What can hang from each mark
N: W
A: J Y
Q: A N
D: J
Z: J Y
R: W
J: D H Z
H: J Y
Y: H
W: Z

Each row was made from one small tree. The marks that hang from a mark follow it in brackets, in alphabetical order. Every link used is in the known rows. Write each row's tree.
Known rows
A[J[H[Y]]]: [-13  -1 -19  15 -16   3  -8  10  22  -1 -18   5   3  16   6 -14 -28  -1
 -14  18   6 -31  22  14  -7  -5 -12   2 -13  10  29 -14  -7  -6 -26  -4
  -6 -36  -3 -14 -20 -22  11  -7   5  -1 -23  12  22]
W[Z[J Y]]: [  4  18  12  27  -5  13  38 -19 -24 -23  15   2  43  -1 -21  39   0  -1
  -1  18   2  11   4  18 -16   7  -3  12   7 -34  11  20   1  28  34 -24
   9 -19  44  20  49  36  -8 -53 -26 -23 -22  -6 -26]
N[W[Z]]: [  5 -20  13   7 -14   8   7  -8 -23   3 -21 -15  17  -4   0  17  15  -6
   9   2  10 -38   0  -3  -6  30  18   9  14 -25   0  18  -8 -11  19 -17
 -27   3  20  30  30   9   7   3 -12  11 -24   0 -28]
A[J[D H Z] Y]: [  9 -16 -28   8  33  22 -43  10  15  -4  20  26   6  11   5 -33  -5   3
  -4 -34  -5  20  13  11   5 -19 -10   4  25  47 -36 -33   8  -2 -23  19
  20  29 -35 -14 -32 -13  -8   7 -44  -3  -7  -6  12]
J[D]: [ -2 -15   5  10  45  14 -15 -12  -3   0 -36  15  18   5 -11   0   1 -12
   8 -20  -9 -26  -8  -9  29  10 -19   8 -10 -12  17 -16   0   3  14  -8
 -17   7 -13  15 -10  -4   5  44  12  -1  -5  13  -5]
H[J Y]: [ -6   3  -8   4 -26  -8  11   6  22  -8 -56  -1 -15  -6   2  -6 -27  -5
   3  40   8 -28   6 -15  14  -9 -31   1 -24 -24  26   6  23   1 -10 -19
 -26 -32   1   2   2  -3   4  10  50   3 -22  -8  16]
Q[N[W]]: [-15  -4  25   3 -16 -15  10 -31 -10   1 -14  -3 -20  -1  24  -1  18   3
   5 -28  10 -42 -24  -4  10  21  31  -2 -11 -26   7  27 -15   1   0  -2
 -43 -30  -2  25   5  18  27  19  28  38 -21  19 -12]
A[J[D H[Y] Z]]: [  5   0 -28  -3  16  28 -36  33  12   7  15  -1 -12   8  -9 -37 -25 -15
  -1   9 -17  26  14 -16  12 -22 -11   9  -6  27 -12 -16   4 -11 -37   0
  14  19 -24 -32 -38 -23   6  16   1 -12  14  -6  12]
R[W[Z[J[D]]]]: [ -6   4 -15  -1  20  45   5   4 -28  -4 -29 -17  41  -1 -32  22  30   1
   3   8  -6  32   0 -20  -5   1  -9   2  -3 -25   5  12 -23 -20  47  -7
  12  30  23   4  55  -5 -21   8 -44  -7  15 -15 -15]
Q[A N[W[Z]]]: [-12   0  14 -27 -43 -26  15 -33 -14  25  -7 -34 -32  -4  47   7  29  20
  -7   2   4 -15 -29  11   7  25  43  -9  -6 -27  -1  17 -18   0  22  27
 -12 -14  10  38  17   5  -3  12   6  48 -12  15 -14]
D[J[H[Y] Z]]: [  5 -15  -7 -12   6   0  -5  42  13  24  11 -16 -17   3 -14 -25 -14 -10
 -11  29 -18  -3  10  -7   3 -16 -17  -9   6  33  -9 -19  14 -27 -17 -36
   6  -7 -18 -21 -38 -22 -10   2  14 -25  20 -20  28]
Z[J[D H]]: [-11  18  13   5  25  17   1   1  -1  13   2   6  26   9 -16   5 -15  12
 -28 -21  -6   9   0  -7  14  -6  -8  -8  -4  -8  23  -7 -27  -7  -7 -16
  15   8 -11 -12 -16 -16 -10  14 -13 -30  29 -12   7]
J[D H Z]: [  5   3   2  -9  51  37 -35  13  -5  18  24  -1   6  -3 -26 -31  -3 -21
   5  -6 -12  11   4 -28  25 -15   1  -4  16  17 -20 -32  -9  -5 -12 -19
  -5  36 -18 -11 -50 -32  -5  43  13 -14  31  -8   4]
Z[J]: [-10   3   9  27   5 -14  23 -20   0 -16 -36   4  30   6  -6  14  14   0
 -13 -13  13 -21   0   7  -5   4  -2  10  -8 -26  33   8 -20  20  26 -30
  -8 -26  14  14  18  16   1  -8  -8  -7 -10  -3  -6]
N[W]: [ -7 -15  14  10  -1  -4   3 -15 -11  -7 -39   1   0   2   0   7  11  -7
   3 -13   9 -59  -9  -3  -6  18  16  10  -2 -17  12  25 -25  -1   6 -18
 -35  -7   9  20  15  12  23  16  23  19 -19   4 -17]
D[J]: [  0 -42   8  15  13 -32   7   6   0   4 -41  15  12   8  -9  10  22   2
   1 -15   3 -48   0  21  -5   4 -17  -2   0   7  26  -8   9 -16  25 -35
  -7 -31   2  16   0  10   5   8  -5 -15 -13  10  12]
R[W[Z]]: [-10 -22 -18   4  13  37  -4  -3 -27   1 -36 -17  31   0 -25  17  38 -15
  24  30  11 -21   5 -12  -5  15   0   1   9 -25   4  -5 -19 -12  48 -18
 -29   5  32  24  46 -18 -15  12 -14  26 -19   7  -8]
Y[H[J[D Z]]]: [ 21  -4  23 -15  15 -24  -3  15   9   9   7   0   0 -21 -23 -12   1 -20
  31  -5  21  22  12 -32  13  -8   0  -8   8   8 -10 -17  35   1  -6 -18
  -7  36 -13 -12 -33  -3   5  34  21 -14  36  -8  -6]
A[J[H Z[Y]]]: [  1   8  -1  14  20   7 -14   2  -8 -27  48  18 -12   1 -26 -22  -4  -9
  15   3   5  11  25  15 -22 -23  12   8  18  26 -22  -5  -7  22 -17 -16
   1 -13  26 -15 -12  -3  12 -38  -3  -5 -10   6   4]
A[J]: [ -6 -26 -12  27   8 -22  -7 -14   3 -23 -45  20  12  14  -2  -5  25   4
  10 -15  28 -40  21  27  -8  -1  -3  19  -7  -1  27  -1  -3  13  11 -19
 -18 -42  17  14  11   9  22  -3 -13   8 -37  23  -2]

Which tree is each row?
[ 13 -18  -1 -18 -59 -54   7 -24   4  23  22  -4 -10   0  79  25  22  38
 -14 -46   6  14 -27  39 -11  39  33 -11   1  15 -14  -2  17 -13  -4  99
  29  15 -35  17  15  20   1  -5 -42  40 -17  29 -13] -> Q[A[J[D] Y[H]] N[W[Z]]]
[ -4 -15  -2  -1  -6 -10   0  30  16  26 -13  -5  -2  14   0   0 -22   3
 -24  27 -11 -38   8   5  -1   1 -29 -15 -10  18  24 -20   7 -36 -14 -19
   2 -26 -19 -11 -27 -23   1   4  18 -23  -2  -9  38] -> D[J[H[Y]]]
[  3  29  12  16  30  13  15 -22 -11 -28   4  25  21   5 -20  29 -12   1
  -8 -19 -24  16 -16   8   6  -1 -23  20 -17 -21  17  24  -9  23  12  -4
  11   1  15  -2  26  29   4 -21   3 -26   7   0 -19] -> Z[J[D] Y]
[-11   1 -17 -28 -47 -10 -20 -16   2  24  29   2 -32   6  73  -6   4  53
 -31 -31 -10  14 -18  31   2   7  23 -18  11  15 -29  -1  -8 -20 -21  86
  35  13 -35  10  -1  -6 -14   1 -47  33  -8  15  11] -> Q[A[J[D H] Y] N[W[Z]]]
[-16  30  27  -2 -51   5  36 -10 -23  13  42 -28  13   2  19   9   8  16
 -20  -4  15   8  -1  -5  -7  19  53 -24   1 -30  -3  27 -33 -17  -4 -16
   8 -20   3   8  12   6  -4 -26 -28   1   6 -11  -6] -> Q[N[W[Z[J[H]]]]]
[  4  13   6  -2  11  -1   5  -3  -6 -34   7  11 -28 -24 -29 -14  -6 -15
  34  28   5  16   3 -12  -1 -30  -8   9  13  -9 -21  16  25  33   0 -34
 -17  -5  37   1   3  14   6 -18  40  -4  -1  -9 -12] -> H[J[Z[Y]]]
[ 29 -32  -5  26   4 -41  -2  -6  17 -15  10  16  22   2  15  -5  23 -14
  13 -30  29 -11  22  30 -27  24   9   7  23  37 -15 -27  31  21   1  17
  -9  -1 -15   4  -6  22   8 -21 -37  14 -36  11  -8] -> A[J[Z] Y[H]]
[-17  23 -22  -1 -26  56  19  25  -8  14  -2 -40  26   7 -19  20  -8  -1
 -21  57  -6  14   8 -20 -20   5  -4 -14  -3 -19  11   8 -32 -25  12 -13
   6   1  17 -15  33 -35 -28 -21 -20  -1   6 -29  14] -> R[W[Z[J[H[Y]]]]]
[  4  14  -8   4  35  27 -35  14  -7 -18  51  26 -12   1 -30 -25 -11 -11
  17 -11 -13  31  18  -1   0 -31   5  12  10  31 -26  -6  -1   9 -19  -3
  21  17   7 -26 -27  -4   7 -20  -5 -21  14   8   2] -> A[J[D H Z[Y]]]
[ 13  18  34  17  14 -14  37 -19  -9  -8  26  16  37   2 -12  47 -14 -10
  -5 -26  -6  13  -8   8 -12  27  -7   5 -12  -9  21   9   5  22  13  12
  12   9   8  -8  11  30   9 -24   2 -28  14   5 -19] -> Z[J[D] Y[H]]
[  3   6 -13 -12 -13   1   0  20  19 -10 -31 -15 -31 -13 -13 -27 -17 -19
  20  48   8  11   8 -31  15 -27 -15   4  -8  -7  -9   4  31  10 -10 -31
 -22  -9   2  -5 -11  -4   2  11  52  -1   0 -18   3] -> H[J[Z] Y]
[ 12 -11  -2 -27 -30 -60 -14 -17  15  10  35   3 -47  -1  71 -10  28  21
  -8 -58   0  25 -32  28  -8  19  41  -6   1  41 -38   4   9   6 -27  90
  21  25 -42   3 -15  18   6   3 -13  43  11  16 -14] -> Q[A[J[D Z] Y[H]] N[W]]
[-24  20  -8 -36 -52 -15 -18  -2  19  30   6 -12 -74  16  60 -22 -21  35
 -32  -8 -24   2 -26   9  11  -6  20 -10 -35  11   5  19 -24 -26 -52  66
  28 -10 -32 -16 -20 -25   8  18  27  30  21  16  19] -> Q[A[J[D H[Y]]] N[W]]
[  5  -2   2 -15  29   5 -24  13   7 -11 -16   9 -22 -18 -22 -33   5 -11
  30   1   5  22   4 -36  31 -35 -13   6   2  -7 -18  -4  25   4  -1 -28
  -6  26  -4  -3 -19  -5  -1  39  25 -12  29 -16  -6] -> H[J[D Z]]
[-18   1 -22  -5 -32 -28  -7   3  28  19 -22 -12 -36  20  34 -13 -20  22
 -34  33  -2 -23   1  27  -7  -9 -11   1 -15  19  29 -15 -19   3 -22  30
  10 -31   1 -10 -19 -31  -6  -3  19  17  -9  14  27] -> Q[A[J[H[Y]]]]
[ 26 -13   3  -9  15 -21  -6  11  21   3   9  14   9 -20   2  -5  -5  -8
  16 -15  10  25   1 -14   9   5 -18  -5  19  25 -28 -28  50   4 -13  18
  -1  42 -35  -7 -27   7 -12  25   6  -7  10 -14   1] -> A[Y[H[J[D Z]]]]
[ 15 -19   7   3  35 -14   4   8  -9 -17  15  12 -11  -5 -29  -1  18 -13
  21   3 -15   3  -4  12 -13 -16 -14   7  15  19 -19   9  24   6  19 -37
   1 -12  21   3   5  27   8 -30  11 -19   1   1   1] -> D[J[Z[Y]]]
[-10  23 -24 -13  -4  71   1  32 -10  20   3 -29  30   6 -23  15 -21  -2
 -16  43 -26  41  -1 -33  -1  -2 -17 -15 -13 -19   4   6 -30 -39   5   5
  27  34   2 -25  28 -36 -31   4 -23 -17  31 -27  15] -> R[W[Z[J[D H[Y]]]]]
[ -8  20  -8  16   1  40  33 -13 -35 -30   5  -9  30  -4 -35  40  19  -3
  12  30  -3  19  -4   5 -36   5  -3   3   4 -32  -1  33 -28  10  49 -15
   2  -3  60   4  78  14 -19 -58 -27   1  -8  -8 -17] -> R[W[Z[J Y]]]
[ 12   2 -10  10  43  17 -27  -2  -8 -35  18  29  -8  -5 -27 -16   9 -15
  27 -21 -16  29   6   7  -3 -26  -7  29   3  18 -23   8  14  19   1  -1
   8  11  13  -7   5  23  18 -17  -5 -10   2  12 -17] -> A[J[D Z[Y]]]
[ 23 -17   5   4 -10 -39  15   2  20  -8   3   7   4 -24   4  -3   2 -10
  14   0  33   0  13   1 -11  10  -8  -9  26  19 -23 -21  46  20  -4   0
 -15  11 -16   7 -17  10  -8   0   9   7 -13 -10   1] -> A[Y[H[J[Z]]]]
[  9  13  30   0   4 -21  15  -6   0  -6   9  26   6 -19 -19  28 -28  -6
  26  -4   4  -3   1  -1   3   8 -17   0 -10  -8  11  -1  36  10  -6  13
   3   5   4  -8  -3   9  15  -1  38 -16   9   9  -3] -> Z[Y[H[J[D]]]]
[-24  32  23 -27 -63 -25  28 -17 -10  31  40 -43 -24   0  45   8  11  38
 -36   4   7  15 -22  11  -5  11  59 -27  -1 -23   2  26 -41  -5   2  13
  25 -11   6  12  15  -5 -21 -14 -18  23  19  -9  -4] -> Q[A N[W[Z[J[H]]]]]
[ -1   8  -7  -6  21  39 -21  12  13  29 -12  -2   4  11  -5  -2 -45 -10
 -18  17 -27 -14  -5 -23  30   2 -29  -3 -19  -8  16 -22  -2 -20 -23  14
  -4  13 -32 -14 -41 -34  -1  38  31 -11   5  -3  21] -> J[D H[Y]]
